Each row was made from one path, in order. Every step used is in the known rows, and no mark comes twice. Write each row's path.
Known rows
redit-bilap: -11  4  -39  -12  -11  29  -10  2  -13  -2  -6  24  -8  -14  4  13  -46  28  -39
bilap-popem-kuzot-sevo-redit: -19  -4  14  -5  -20  5  -17  -2  -58  -11  1  21  -14  -27  27  -17  8  -6  29
popem-kuzot: -3  6  -13  -16  -21  1  9  25  -34  -4  -17  25  -12  -19  23  -5  3  3  34
kuzot-sevo: 12  -10  12  -1  -15  -9  -10  -12  -25  18  -22  19  -22  -37  5  -3  -11  0  31
popem-kuzot-sevo: 7  7  6  -16  -15  -20  -2  16  -45  -1  -29  16  -15  -32  20  -4  4  -17  45
tulib-kuzot-sevo-redit: 9  18  -27  -22  18  -11  4  -18  22  12  -12  16  -4  -29  -19  25  -25  -9  18
kuzot-popem: 0  -20  1  -12  -50  51  -2  -12  -21  34  -2  36  -13  -17  7  11  -26  33  5
sevo-redit-tulib-kuzot: -3  8  -67  -34  21  13  11  -24  47  8  -37  28  -7  -34  -22  0  -24  -2  -11
dunot-kuzot-sevo-redit-bilap-popem: -5  12  -24  -17  10  6  2  6  -26  -23  -18  1  -9  -3  -10  7  1  -13  -18
sevo-redit-kuzot-tulib: 11  7  -69  -28  12  1  15  -11  13  13  -17  19  -24  -23  -4  13  -1  -16  -16
tulib-kuzot-sevo-redit-bilap-popem: -2  20  -26  -21  18  -5  -7  -21  9  3  -3  14  -1  -27  -15  24  -35  -7  -3
dunot-redit-kuzot: 10  4  -14  -10  19  -19  29  8  33  -9  15  21  -8  11  -12  20  -8  19  14
redit-dunot-kuzot: 2  -8  -18  -14  0  16  -10  -6  7  6  2  11  -10  7  -21  8  -16  33  3
dunot-kuzot: -1  9  -22  -11  -12  21  21  24  -11  -13  -6  11  -8  8  -5  5  3  18  -1
sevo-redit: -8  -3  -58  -15  8  17  11  -12  12  8  -17  33  -17  -17  -3  -1  -3  5  2
sevo-redit-dunot: -7  -12  -57  -18  19  14  -7  -28  24  16  -13  28  -16  -13  -17  4  -11  13  2
tulib-kuzot-sevo: 11  15  -5  -15  3  -10  2  -12  12  15  -5  14  -4  -29  -13  23  -31  3  25
tulib-kuzot: 1  16  -25  -15  -4  11  13  -3  24  12  6  24  -1  -16  -9  21  -32  22  14
dunot-redit: -3  -6  -6  -6  -2  -19  18  8  21  -4  0  36  -5  6  -8  10  2  37  28
kuzot-sevo-redit: 8  -6  -18  -11  7  -11  -7  -20  -11  13  -32  20  -23  -36  -3  0  -4  -17  22
bilap-kuzot-sevo: 1  -4  19  4  -8  -39  -27  -2  -15  26  6  13  -33  -29  -3  -6  -13  -13  13

Write each row's path
2  14  -23  -27  5  -19  -4  8  -36  -9  -37  14  -12  -30  12  3  -1  -29  18 -> popem-kuzot-sevo-redit-bilap
11  4  -14  -29  0  0  -1  -23  34  15  -42  16  -6  -51  -20  -3  -43  6  5 -> redit-tulib-kuzot-sevo
24  5  -28  -19  -20  -2  11  1  -8  21  -5  10  -28  -25  7  14  -12  -1  -10 -> redit-kuzot-tulib
5  24  -36  -25  22  -9  -1  -18  20  7  -13  13  -1  -28  -20  31  -36  -10  -1 -> tulib-kuzot-sevo-redit-bilap
-22  8  -61  -27  0  13  -13  -7  -25  -8  -19  26  -12  -21  7  6  -9  -5  -35 -> sevo-redit-bilap-popem-kuzot-tulib
-6  -6  -62  -28  11  17  8  -22  31  8  -42  31  -15  -35  -13  -13  -14  0  -9 -> sevo-redit-tulib
-4  -2  -22  -12  9  -2  -22  -24  -24  2  -22  17  -17  -35  -1  3  -17  -15  -6 -> kuzot-sevo-redit-bilap-popem
5  6  -67  -17  28  17  23  -11  26  3  -1  18  -19  -13  -6  10  -12  -13  -11 -> sevo-redit-kuzot
-25  -6  17  1  -36  20  -13  9  -58  -12  15  26  -11  -18  33  -21  2  16  27 -> bilap-popem-kuzot
-22  6  -8  -11  -15  18  -27  1  -55  -19  1  17  -5  -20  19  3  -34  9  -27 -> redit-bilap-popem-kuzot-sevo
6  8  -18  -30  2  -21  0  4  -26  -4  -48  15  -14  -40  9  -9  5  -31  32 -> popem-kuzot-sevo-redit-tulib
2  8  -14  -23  -21  32  7  -13  15  26  9  27  2  -15  -10  33  -42  26  6 -> tulib-kuzot-popem
-2  -2  -62  -29  13  3  -4  -16  14  10  -24  19  -16  -7  -23  10  4  5  -10 -> sevo-redit-dunot-kuzot-tulib
5  7  -12  -29  -46  -22  0  25  -50  11  -39  25  -18  -33  25  -1  20  -2  28 -> popem-kuzot-tulib
-8  5  -7  -13  15  -43  -9  5  13  -8  2  22  -7  3  -18  22  -20  14  -11 -> dunot-redit-bilap-kuzot-sevo
-2  -2  -3  -2  9  -41  -23  -9  -4  24  0  14  -33  -30  -10  -4  -6  -26  7 -> bilap-kuzot-sevo-redit
12  -2  -7  -17  8  -4  26  0  28  1  16  24  -6  11  -12  27  -14  21  9 -> dunot-redit-kuzot-popem
8  10  -26  -25  11  -1  13  4  -3  -13  -38  2  -11  -13  -18  1  5  -17  -3 -> dunot-kuzot-sevo-redit-tulib
6  1  -61  -24  16  32  20  -19  18  13  0  21  -18  -13  -7  17  -18  -11  -18 -> sevo-redit-kuzot-popem
-17  7  -28  -8  -3  1  -24  5  -9  4  11  18  -17  -13  -3  11  -46  12  -48 -> redit-bilap-kuzot
-5  -6  -55  -27  16  24  -2  -21  18  10  -13  21  -11  1  -24  13  -8  9  -12 -> sevo-redit-dunot-kuzot-popem
